Every row comes from one small tree of marks. The marks that hang from a mark follow it in brackets, in alphabetical order. Every link used is in the known rows. Which tree was each row made from?
Known rows
gulogif[kabel[letel puva]]: [ 23.8  -1.1  12.9  18.6   1.7 -13.5  38.3  22.7  10.2  -5.8 -11.7 -26.2
  -1.8  -7.0 -22.4   2.2 -28.1 -12.9  -8.6  -7.9 -11.5]
letel[kabel[fegon gulogif[rari] puva]]: [ -5.0   6.7  18.5  28.8  21.7 -19.7  27.6  34.5 -27.3  26.7  12.3 -21.8
  -8.4   4.9  17.4  27.3 -50.0   4.6   1.5  12.1  -7.7]
fegon[kabel[letel puva]]: [  1.7   0.1  25.5  15.4   5.4  -3.6  41.6   9.9   9.4  -6.5 -12.8 -15.2
  -7.5  12.8  -8.8  -1.3 -24.2 -11.5  -8.5  -5.7  -7.6]
lizof[rari[gulogif[kabel[fegon]]]]: [  5.6  14.5   0.7   8.9   8.4 -27.4  -5.7  21.7 -11.2 -19.1  10.8   7.4
 -12.6  -9.5 -30.6  15.5 -18.4   5.9 -13.9  -7.9  -6.5]
musef[kabel[letel]]: [ -0.3  -5.5  13.9  14.1  -9.2  -0.2  27.8  -0.6  15.9   0.6  14.5   6.3
  -4.3  12.2   8.9 -10.4  -5.7 -20.3   3.2   6.2 -20.4]
letel[kabel[gulogif musef]]: [  7.5   4.4   8.6   6.8  -0.8   8.9  40.1   9.4 -22.4   4.2   0.9 -25.1
   6.7  16.3  22.9   0.6 -11.5 -10.2  13.8   1.1 -21.7]
letel[kabel[fegon musef]]: [  2.5   6.0  14.1  19.4  13.2   5.2  33.3  15.7 -18.6 -14.0  18.6 -11.7
  16.5   5.1  14.0  -0.5   2.5  -5.2   8.5  -1.2 -14.2]
musef[kabel[fegon letel]]: [  1.1   1.9  24.8  29.5   2.3  -8.4  29.9  18.4   6.9  -6.9  24.6   2.8
   3.3  17.8  17.6   0.2  -6.5 -15.7  -2.9   9.5 -20.3]
gulogif[rari]: [-18.8   1.9   6.8   1.9   3.4 -12.8   9.6  -3.4  11.9   4.1   5.7   4.1
 -16.7 -11.5 -15.7   4.5 -21.0   4.4   2.7   3.8   6.8]
fegon[kabel]: [-16.3   6.1  17.2  -4.3   1.8   0.6  19.0  -4.1   5.0 -10.6  -3.0  -1.8
  -7.8  12.3  -3.2  -1.6  -3.7  -2.0  -4.4  -4.9  -2.1]
fegon[kabel[gulogif[rari] musef puva]]: [-16.9   9.3  58.7  -4.9  12.6 -11.1  83.6  15.1 -10.2 -21.1   1.5 -32.2
 -22.1  14.2   2.9   3.9 -42.4  -9.0   0.8   4.3  -5.9]
gulogif[kabel rari]: [-13.9   6.8  12.2   1.4   1.9 -22.4  26.0   5.2  18.8  -5.9   3.7  -8.4
 -19.4 -17.8 -31.7   6.5 -28.4   1.7  -3.2  -4.9   0.5]
rari[gulogif[kabel[letel]] lizof]: [ 13.8  -4.2 -16.0  24.7  -4.4 -25.8  -7.7   8.8  27.4 -31.3 -24.8 -19.8
   3.5 -15.2 -40.2 -14.8 -20.6 -13.2 -26.5 -14.7  -0.4]
gulogif[kabel[fegon letel musef]]: [ 17.4  10.6  30.5  28.2   4.4 -15.4  67.1  35.0  11.4 -38.0   1.7 -31.7
  10.2   3.9 -12.5  -0.1 -11.8 -13.5  -7.9  -8.5 -18.5]
fegon[kabel[gulogif letel]]: [ -1.7   9.4  17.7  15.9  -7.6  -8.6  41.2  13.7   9.0   4.4 -20.9 -23.2
  -9.6  32.2   8.2   7.5 -28.6  -9.2  -7.9  -2.2 -17.7]
letel[kabel[gulogif puva]]: [ 13.7  -1.5   2.0  11.9   6.4   1.3  14.0  17.9 -31.2  29.0  -3.0 -22.3
   1.3  11.1  22.5  12.5 -28.2  -4.3   6.3   4.9 -14.7]
fegon[kabel[gulogif musef puva]]: [  1.3   7.0  51.6  -6.7   9.6   2.9  74.3  18.3 -22.8 -25.0  -3.5 -35.8
  -6.6  25.9  17.6  -1.3 -21.6 -13.5  -1.4  -0.2 -13.0]
rari[gulogif]: [ -2.3  -4.7  -9.3   5.1  -1.9  -3.3 -15.6  -4.5  -1.9  -4.9   3.9   4.0
   6.4  -8.2  -6.2  -8.3  -5.4  -4.8  -4.7   1.7   2.7]
kabel[musef]: [  2.1   0.8  18.8  -4.0   2.0   6.4  36.4  -0.1  -3.7 -24.1   4.6 -10.6
   4.9   0.8   0.3 -12.0   6.0  -8.3   5.6  -2.1  -4.6]
letel[kabel]: [ -1.0  -1.8 -14.4   8.8   0.6   6.6  -4.7  -4.5  -6.5  18.9   2.3   1.7
   5.4  -0.7   3.3   0.9  -3.2  -1.2   9.0  -2.2  -8.8]
kabel[fegon musef puva]: [ 12.6   2.0  40.6  11.2  21.8  -0.6  49.8  28.9 -24.2 -32.3  15.9 -21.8
  11.9   3.4  11.4   0.9  -4.6  -6.3  -2.3   3.2  -2.6]
gulogif[kabel[fegon] rari]: [-12.8  13.2  22.3  16.4  12.7 -30.3  29.4  26.5  10.1 -14.2  13.4 -10.9
 -12.2 -13.0 -22.7  16.6 -28.5   7.1 -10.6  -1.4   0.7]

Write each row's tree
[ 27.2   0.8  32.9  13.7   3.6  -7.0  74.4  23.3   7.1 -30.7  -6.2 -35.7
   3.9  -4.9 -20.9  -9.6 -22.7 -20.5  -3.5 -10.5 -16.0] : gulogif[kabel[letel musef puva]]
[-21.3   9.3  38.1  14.1   9.8 -22.3  38.8  23.8  -8.2   4.6  34.2  -3.4
 -17.4  17.9  28.5  16.5 -31.9  -3.4  -0.3  21.3 -13.5] : musef[kabel[fegon gulogif[rari]]]
[-11.5   7.0  36.7  18.9   5.3 -22.5  59.1  19.5   9.3   8.4 -14.8 -26.3
 -26.8  18.0  -6.0  13.6 -60.0  -7.9  -7.9   3.7  -8.6] : fegon[kabel[gulogif[rari] letel puva]]
[  0.8  -1.7  39.7  11.9  17.8  -3.6  28.4  23.3 -21.0 -11.4  37.5   0.9
   1.3  10.0  26.1   3.9  -6.1 -10.6  -1.4  13.5 -10.8] : musef[kabel[fegon puva]]
[  6.2  -3.7  33.7  -2.4   3.9  -0.9  35.5  16.3 -24.6   6.4  20.4 -12.0
  -8.1  20.7  34.8   2.8 -21.0 -15.8   3.7  16.1 -18.1] : musef[kabel[gulogif puva]]
[ 16.1   8.6   5.7   7.6  -6.6 -18.0  38.6   7.4  11.1 -31.5  -6.1  -4.7
 -12.1  -9.7 -46.2  -8.3 -21.3 -14.4  -3.7 -15.9 -19.2] : lizof[rari[gulogif[kabel[letel musef]]]]
[ 12.3   6.2  25.6  29.2   6.8  -5.6  50.8  25.3   3.1 -27.3   4.0 -19.0
  13.5  10.5   2.9  -2.3  -5.2 -10.8  -3.5   0.0 -12.1] : kabel[fegon letel musef]
[ 18.6   8.0  45.3  14.0  19.8  -4.9  58.6  42.4 -36.9 -21.3   8.9 -38.2
   7.9  19.2  30.1  11.3 -19.8  -6.3  -4.2   7.3 -10.4] : kabel[fegon gulogif musef puva]
[  9.8   5.2  15.8  17.3  14.5 -23.2  20.1  24.3  -0.3 -67.9   1.7 -28.2
  13.5 -12.4 -22.8 -14.5  -4.7 -10.0 -25.2 -12.2   2.1] : rari[gulogif[kabel[fegon musef]] lizof]
[ -1.5  10.3  52.5  13.2  24.5 -24.2  74.9  35.9  -5.7 -38.9  18.5 -30.0
  -8.2 -15.0 -20.6   7.3 -32.1  -3.9  -4.9  -1.2  -2.7] : gulogif[kabel[fegon musef puva] rari]
[  6.1  -3.5 -12.7   6.0   0.9 -22.8 -18.7   4.5  11.5 -36.9 -14.1 -14.9
   1.4 -19.5 -33.8 -13.3 -10.7  -5.3 -24.5 -13.3   7.4] : rari[gulogif[kabel] lizof]
[ 16.9   1.7  35.7  -4.6   9.7  -2.9  61.6  19.0  -8.8 -35.7   4.4 -31.6
   2.1  -9.2 -14.5  -7.9 -11.9 -13.5   0.2  -8.9  -8.8] : gulogif[kabel[musef puva]]
[ 13.9  10.0  12.4  10.4  18.7 -26.9   5.3  30.7 -23.7 -19.0  11.6  -0.3
 -13.6 -13.3 -30.6  18.0 -29.0   3.2 -14.9  -5.6  -5.5] : lizof[rari[gulogif[kabel[fegon puva]]]]
[ 17.3   5.1  20.0  15.5  -7.1  -2.1  58.3  18.3   0.6  -8.0 -13.8 -31.4
   3.8  21.1  13.3  -3.2 -18.8 -16.5   2.9   1.7 -20.2] : kabel[gulogif letel musef]
[ 18.2   6.7  30.1  22.9  19.6   0.4  52.7  37.7 -44.3  -3.1  11.6 -35.8
  13.2  17.4  33.8  12.0 -22.9  -7.7   5.7   5.6 -19.6] : letel[kabel[fegon gulogif musef puva]]
[ 24.0  -0.7  13.1  21.2   0.9  -8.8  31.9  26.6  -9.3  15.9 -16.5 -29.1
  -1.9  16.3  12.7  10.6 -35.9  -9.9  -5.0   6.0 -12.7] : kabel[gulogif letel puva]
[ 10.2   5.8  48.2  12.4   4.0  -1.5  86.8  23.3  -7.2 -19.8 -14.9 -41.5
  -5.3  29.8  11.0  -2.6 -32.3 -20.9  -3.6  -1.2 -19.9] : fegon[kabel[gulogif letel musef puva]]
[ -9.5  14.6  39.5  14.7  14.0 -19.0  58.3  30.7 -12.8 -16.2  12.5 -25.4
  -7.1  10.6  12.7  13.4 -29.7   0.2  -0.3   9.9  -5.9] : kabel[fegon gulogif[rari] musef]
[ 13.2   6.9 -13.2  11.9  -8.6 -23.5   2.8   6.0  13.9  -6.4 -10.9   5.6
 -17.6 -11.0 -47.8   2.8 -28.5  -6.0  -9.6 -13.4 -14.6] : lizof[rari[gulogif[kabel[letel]]]]
[ 18.2   0.3  18.7  34.8  14.9 -11.7  24.6  33.0  -4.4  -1.9   0.1 -16.1
   7.2   5.8   2.1  11.0 -21.2  -5.3 -10.2   2.8  -5.3] : kabel[fegon letel puva]
[  8.5  -0.2   7.6  26.9  21.5  -1.1   7.7  24.0 -27.4  11.8  13.2  -9.1
  10.9   1.2  14.7  13.0 -14.4   0.3   0.5   3.2  -7.2] : letel[kabel[fegon puva]]
[ 14.4   1.6  39.9  32.3   8.8 -12.5  50.4  40.6 -17.4   3.4  19.1 -21.5
  -0.2  29.9  38.2  12.3 -32.1 -18.0  -5.5  17.9 -26.3] : musef[kabel[fegon gulogif letel puva]]
[  1.3   3.6  18.2  19.2   0.6 -25.6  46.0  15.9  18.2 -24.9 -25.3 -33.5
 -14.1   5.0 -12.6  -5.6 -36.4 -11.0 -11.5  -1.0  -1.9] : kabel[gulogif[rari[lizof]] letel musef]
[-11.3   9.1  -0.8  30.3  17.5 -29.1  -4.5  25.4  -8.5   5.5  -4.8 -19.4
  -9.6   4.6   5.2  19.1 -35.8   8.7 -12.4   3.6   1.0] : letel[kabel[fegon gulogif[rari[lizof]]]]
[ -1.2   2.3  -0.2  24.2  -0.2 -32.8  11.0  14.6  23.0  -0.3 -29.7 -23.0
 -19.9   3.4 -13.5   6.4 -42.9  -2.6 -17.0   1.7   2.6] : kabel[gulogif[rari[lizof]] letel]
[-10.6   3.8   3.2   3.1   6.4 -32.8   5.4   6.2  26.2 -27.0 -13.2 -13.3
 -21.6 -22.5 -42.9  -0.4 -25.5   2.5 -17.7 -10.1  11.8] : gulogif[kabel rari[lizof]]
[ 27.3   6.5  41.9  29.7  14.0 -14.9  77.3  43.6  -1.4 -38.1   2.9 -39.7
   9.8   0.6 -11.5   1.6 -21.9 -16.1  -9.9  -7.2 -16.5] : gulogif[kabel[fegon letel musef puva]]
[ -1.7  -0.8  15.0   3.8  15.8 -32.1  14.3  15.6  14.4 -27.4 -11.3 -21.7
 -21.4 -26.3 -40.5   1.2 -35.6   0.2 -19.1  -9.2  13.5] : gulogif[kabel[puva] rari[lizof]]
[-17.2   5.2  31.4   2.0  16.8 -27.0  27.7  14.8  -0.2 -16.0 -20.0 -27.1
 -28.9   8.8  -9.6   8.1 -46.7   0.9 -20.0  -0.5   9.6] : fegon[kabel[gulogif[rari[lizof]] puva]]
